(in the rows, 128 means zero)
Known rows, with every step that occurs
vusev > buler > sosed: [131 113 180 104 121 148 139 120 115 156 109 138 127 111 165 181  75 155
 114 108 125 172 160 117 156 123 126 202 111  86 165 108]
vusev > buler > mipo > kuga > kape > doba: [160 119 135 142 132  83 154 135 153 186 135 206 166 116 143 152 145 148
 137 115  77 143 166 125 154 112 175 158 101  60 173 189]
bazu > kuga > sosed: [159 148 164 136  93  96 118 167 132 103 146 132 109 159 160 139 146 101
 101 115 106 104 111 168 100 117  94 132 146 102 131 124]
vusev > buler > mipo: [142 123 187 112 144 123 139 134 128 177 115 153  98 142 179 169  88 141
 129 129  68 155 139 135 151 133 139 169 112  60 190 147]
doba > kape > kuga > sosed > buler: [128 117 184 153 126 134 106  99 112  94 123 133 160 192 174 146  73  80
 120 134 136 143 108 102  54 142 108 127 185  85 160 184]
bazu > kuga: [163 129 121 138 111 124 124 175 152 135 141 131 112 139 155 132 138 109
 108 122  98 125 114 175 148 129  76 140 110 100 141 126]
kuga > sosed > mabav: [139 134 195 111  83 119 112 128 127 107 132  90 116 146 143 177 126 113
 118  91 125  99  98 140 118 121 109 158 181 112 168 151]
sosed > mabav > bazu > kuga > mipo: [178 128 103  87 110 141 132 168 155 103 169  70 118 135 153 152 144 131
 115 131 103 140 110 199 195 137 104 151 155  87 180 136]
doba > kape > kuga: [137  83  97 155 144 162 114 135 130 134 113 128 144 165 163 145 114 128
 135 139 119 174 111 103  90 142 114 133 125  86 127 177]
zifev > doba: [132 134 122 170 136 124 132 136 127 141 158 127 107 155 150 109 142  89
  99 107 117 133  84 118 134 121 125 155 120 110 133 146]
zifev > doba > kape > kuga > sosed > buler: [126 129 167 194 134 138 105  91  99  88 157 129 154 215 181 123  93  46
  92 111 136 134  68  77  51 135 116 139 192  88 159 188]
kape > kuga > sosed: [134 108 175 142 109 121 118 143 118 119 127 162 122 160 151 146 115  93
 134 148 110 123 135 111  72 122 137 130 161 112 112 151]
bazu > kuga > sosed > mabav: [171 140 182 119  59 125 105 160 139  94 150  89 112 158 155 175 143 102
 100  83 108  84  95 169 128 125  67 156 179 108 177 138]
kape > doba: [145 120 101 140 108 107 161 138 166 141 126 152 123 114 141 135 150 108
 119 113 125 139 115 141 162 111 124 144 101 109 141 132]
zifev > doba > kape > kuga > sosed > mabav: [143 101 142 174 100 170  94 107 108  88 157  88 141 207 167 165 141  87
  98  76 125 121  52  73  68 131 111 162 204  93 161 191]
mabav > kape > doba: [121 109  86 159 127  95 164 141 162 150  90 154 121  94 136 144 140 112
 134 115  98 121 140 138 189 114 125 145 102 101 160 128]
kuga > sosed > buler: [124 158 223 133 115  89 126 112 120 105 130 133 130 157 158 134  81  71
 112 124 138 109 114 143 102 124 112 135 171 109 167 148]
kuga > mipo: [131 135 123 119 162 106 136 144 148 124 128 119 125 142 144 143 159 117
 111 150 114 161 129 161 132 116 166 146 125 111 149 145]
mipo > kuga > kape > doba > zifev: [119 123  86 148 114  79 142 149 166 162 160 149 190 106 117 114 164 124
 124  89 153 146 120 138 112 117 147 104  75  91 141 185]
mipo > kuga > kape: [141 121 120 148 141  85 118 156 136 163 142 163 173 120 113 116 150 140
 144 132 116 130 150 140 112 119 145 126 110 108 104 192]
zifev > doba > kape: [129 125  86 181 154 132 124 118 122 127 149  96 129 183 168 113 150 114
  97  95 135 161  56 104 104 129 115 148 122  85 141 166]
kape > kuga > mipo: [137 103 119 134 157 138 127 149 146 129 126 150 131 150 146 152 143  96
 121 171  95 167 149 135 114 126 174 145 135 118 136 161]
sosed > mabav: [145 116 154 113 100 146 116 136 146 138 126  88 115 126 139 174 119 120
 124  99 117 119 101 146 161 132  90 162 143 114 175 152]
kape > kuga: [141  92 135 144 125 149 123 151 138 150 120 159 119 138 144 143 106 101
 140 152 100 145 137 120 117 135 121 140 122 113 121 158]
zifev > doba > kape > kuga: [137  93  82 195 151 166 113 123 118 127 148 128 139 189 168 124 138  95
 108 115 115 165  75  78  85 139 122 146 134  90 131 179]
mabav > bazu > doba > kape > kuga > mipo: [135  87  65 135 184 160 161 137 107  87 151 136 151 159 155 105 123 136
 153 162  94 192 123 123 108 136 154 136 150  56  94 177]
mabav > sosed: [130 103 152 122 136 127 143 150 130 151 110 108 131 122 164 131 135 133
 105 161 107 181 124 167 156 119 105 141 109 116 113 136]
sosed > mabav > kape > kuga: [128  75 136 145 113 167 113 150 140 152  89 120 119 114 134 189  94 105
 148 122  72 108 147 118 168 143  99 163 153 110 185 165]
mabav > mipo > kuga > sosed: [132 153 167 109 114  58 129 108 118 161  86 112 171 137 137  87 156 115
  69 146 127 141 129 143  69  94 175 136 141 120 114 147]
bazu > doba: [126 124 144 144 142 123 158 147 118 122 134 152 115 126 132 112 120 105
 133 108  87 125 121 142 134 118 108 155 120  95 100 146]
vusev > buler > sosed > kuga > kape: [108 113 171 119 111 116 112 119  88 167 141 161 161 122 145 188  90 144
 142 122  98 148 173 161 158 128  99 179 135  82 151 145]
bazu > doba > kape: [126 115 107 155 162 136 148 130 112 105 128 123 136 153 151 115 127 133
 131  97 105 154  93 125 104 126 103 148 123  70 107 166]
buler > mipo > kuga > kape > doba > zifev: [122 130 104 138 124  80 134 156 169 187 177 161 176 130 124 120 147 129
 124 108 117 151 116 125 136 124 154 103  69  93 171 211]
buler > vusev: [153 128 144 128 113 111 119 157 146 151 108 138 121 140 124 155  99 104
  85 131  93 137 136 132 150 140  91 159  97  85 148 164]
buler > mipo > kuga > kape > doba: [156 127 103 149 132  74 134 149 168 178 161 196 167 129 117 122 158 130
 135 133  88 132 137 121 165 112 160 128  91 109 144 213]
sosed > buler > mipo > kuga: [124 161 183 115 141 109  96 128 142 180 136 156 152 148 152 102  56 113
 105 144 105 141 137 132 137 147 128 131 112 117 184 189]
buler > sosed: [126 120 147 117 119 141 120 135 130 151 136 129 132 124 138 147  87 134
 110 123 135 161 135 114 164 125 111 170 103 134 136 129]
sosed > buler > mipo > kuga > kape: [143 150 182 143 156  84 106 134 141 176 160 175 174 149 127 118  77  99
 131 151  93 124 144 130 147 138 132 129 124 107 177 229]

Rows
[179 162 190 111  76  91 121 154 126  98 156 131 125 164 153 129  49  69
  78 144 102 108 128 170 150 152  47 137 157  56 170 149]
mabav > bazu > kuga > sosed > buler > vusev
[126 152 205 101 121  88 113 129 108 162 115 167 132 149 177 138 104 166
 110 122  92 136 156 123  72 123 180 152 134  71 165 158]
vusev > buler > mipo > kuga > sosed
[159  96 168 121  97 141 115  85 117 122  85  59 166 180 156 172 139  91
  87 128 117 148  80 108  82 115 117 161 202  87 168 180]
doba > kape > kuga > sosed > mabav > mipo
[126 120 145 140  81  99 144 125 151 111 102 113 121 110 133 188 147 104
 125  75 110  76 117 130 167 106 118 159 172 107 195 139]
kuga > sosed > mabav > kape > doba
[133 105  65 186 182 156 122 122 128 105 153 117 150 201 168 133 172  93
  89 132 114 183  84  94  83 129 171 150 147  94 143 186]
zifev > doba > kape > kuga > mipo
[109 124 101 129 104 109 156 142 168 148 138 117 129 116 149 134 138 106
 108  89 154 159  92 145 140 123 118 120  76  91 167 135]
kape > doba > zifev
[ 84 135 133 102  92 133  86 125 106 165 141 131 139 134 143 143  78 139
 111 128 127 152 142 160 155 137  75 152 115 144 130 124]
buler > sosed > kuga
[152 119  84 159 120  77 142 146 164 156 145 184 182 103 110 118 177 128
 135 115 124 128 143 134 137 106 154 131 102 110 115 184]
mipo > kuga > kape > doba
[ 84 147 120  92 125 123  92 123 115 142 145 123 152 143 143 152 117 138
  95 148 122 169 149 174 148 127 125 157 127 149 142 131]
buler > sosed > kuga > mipo
[ 95 107 107 129  90 128 147 137 168 149 110  74 129  90 136 180 124 111
 118  57 127 118 100 142 190 131  96 141 111  90 229 143]
sosed > mabav > kape > doba > zifev
[143 107 201  87  88 177 124 111 120 147 112  98 134 106 160 215  70 155
 110  74 125 149 144 120 183 131 100 224 145  90 209 122]
vusev > buler > sosed > mabav
[120 107 141 132 122 135 122 143 141 149  91  91 111 105 134 180 108 127
 136  99  91 100 127 144 188 134  94 164 143 106 193 148]
sosed > mabav > kape
[130 108 122 194 131 141 109 116 100  94 154 129 135 212 173 125 146  86
 103 109 125 143  72  72  41 126 137 137 171  88 119 180]
zifev > doba > kape > kuga > sosed
[112  92 102 153 177 125 133 154 143 138  91 156 130 128 140 158 134 100
 134 171  69 148 176 132 138 127 175 145 135 110 153 158]
mabav > kape > kuga > mipo
[191 114  91 173 105  87 160 171 178 126 168 169 141 125 126 149 190  85
 127 111  94 111 120 169 179 106  87 137 109  90 138 159]
bazu > kuga > kape > doba
[151 132 145  92  99 114 118 108 142 186  83  68 173 111 126 123 143 125
  71 121 119 143 117 151 140 113 131 166 137 123 167 161]
sosed > mabav > mipo > kuga
[147 178 221 105  97  52 112  94 124 158  72 122 192 150 124 111  82  61
  18 149 113 130 143 137  92 119 123 153 153  94 169 179]
mabav > mipo > kuga > sosed > buler > vusev
[ 85 124  91 139  95  81 129 138 144 159 169 137 158 127 127 146 155  95
 137 102 130 132 104 189 139 127  88  97 100  91 151 169]
sosed > kuga > kape > doba > zifev
[152 124 171 133 156  94 126 145 126 193 132 182 156 130 146 148 116 158
 143 137  70 142 168 128 129 126 169 154 110  57 164 199]
vusev > buler > mipo > kuga > kape
[130 111 107 155 119  84 164 148 167 143 166 137 151 120 124 148 163  92
 134  97 140 143 100 145 150 114 122 112  88  79 157 174]
kuga > kape > doba > zifev
[118 149 158 121 108  82 106 141 119 134 123 144 150 138 143 104 133 146
 110 121 139 122 132 134  57 117 157 125 136 123 107 148]
mipo > kuga > sosed
[147 122 187  64  90 147 124  83 116 193  67  79 191  91 145 167  94 156
  58  99 125 172 158 123 160 110 144 225 139 101 195 130]
vusev > buler > sosed > mabav > mipo > kuga
[174 125 111  72  97 167 121 157 144 105 184  70 136 128 145 172 112 145
  97 121 122 160 127 168 218 135  95 183 150 116 185 124]
buler > sosed > mabav > bazu > kuga > mipo
[180 105 158  70  69 183 134 144 120 133 154  87 122 103 173 192  61 169
 120  91 114 152 142 156 218 144  62 207 146  59 200  98]
vusev > buler > sosed > mabav > bazu > kuga
[151  83 131 111  94 166 108 118 107  93 145  84 140 169 166 160  93 143
 155 126 138 144  91 106  94 148 104 135 197  70 146 177]
doba > kape > kuga > sosed > mabav > bazu
[ 91 124 146 128  74 101 142 129 151 117 116  79 130 113 142 186 133 101
 112  48 136  95  94 134 145 117 110 132 147  92 222 139]
kuga > sosed > mabav > kape > doba > zifev
[108 116 204 160 130 110 123 125 112 121  94 164 133 142 153 152  56  57
 136 149  94  97 161 114 108 135 120 133 181 104 172 156]
mabav > kape > kuga > sosed > buler
[155 165 210 138  95  97 117 140 134  97 149 132 128 165 167 134  96  60
  92 115 118  95 112 174 112 128  72 133 168 101 175 134]
bazu > kuga > sosed > buler
[191 108 100 141 127  99 150 183 138 132 188 139 124 128 133 122 141 122
 161 156  95 126 126 182 179 131  79 120 121  67 114 157]
mabav > bazu > kuga > kape
[123 160 174 112 118  82  92 145 123 158 141 158 135 161 151 106 112 146
 109 133 107 128 130 116  78 123 164 123 128 120 137 175]
buler > mipo > kuga > sosed
[199 103 122 122  93 128 129 176 145 123 191  99 128 126 128 161 133 120
 158 123  95 102 107 186 207 139  53 144 154  71 157 171]
sosed > mabav > bazu > kuga > kape
[169 120 152 118 115  91 124 114 142 180 110  90 197 113 101 138 165 112
  99 127 104 126 121 150 150 104 136 160 146 112 155 202]
sosed > mabav > mipo > kuga > kape
[129 173 214 110 115  58 126  85 119 153  86 112 184 140 145  87 108  77
  59 150 138 132 128 146  80 105 150 135 162 120 156 153]
mabav > mipo > kuga > sosed > buler
[152 108 130  89  98 145 130 140 135 136 146  80 111 113 142 145  93 146
 154 124 127 133 103 154 187 141  91 150 147  90 160 145]
sosed > mabav > bazu
[127  87 120 136 146 156 118 147 147 128  92 110 131 124 132 197 131 105
 130 139  69 127 156 132 165 134 149 166 168 117 197 169]
sosed > mabav > kape > kuga > mipo
[131 127 219 141 111 123 116 117 119 108 126 160 136 164 158 142  65  50
 124 148 119 116 135 117  84 134 118 135 179 112 153 163]
kape > kuga > sosed > buler
[131 107  83 132 158 136 165 132 102 105 151 113 130 141 155  88 102 160
 161 123 117 167  95 134 132 136 102 133 126  47  91 157]
mabav > bazu > doba > kape
[135 136 239 135 119 125 105 120 122 135 142 177 122 189 165 146  46  50
 123 164  84 119 130 104 105 142 124 130 174 110 181 188]
kape > kuga > sosed > buler > mipo
[128 167 241 122 127  90 114 115 125 131 146 144 113 182 165 143  60  70
 111 141 102 114 114 130 125 132 117 135 160 107 194 175]
kuga > sosed > buler > mipo
[108 104 142 136 128  95 115 149 106 161 140 131 159 135 145 139 153 126
 135 173  84 152 137 212 154 122  75 119 133 117  96 170]
mabav > sosed > kuga > kape
[142 163 231 126  98  84 112 121 127 112 118 140 138 166 137 159  57  53
  69 127 111 106 131 131 116 138  83 151 158  84 180 170]
kuga > sosed > buler > vusev
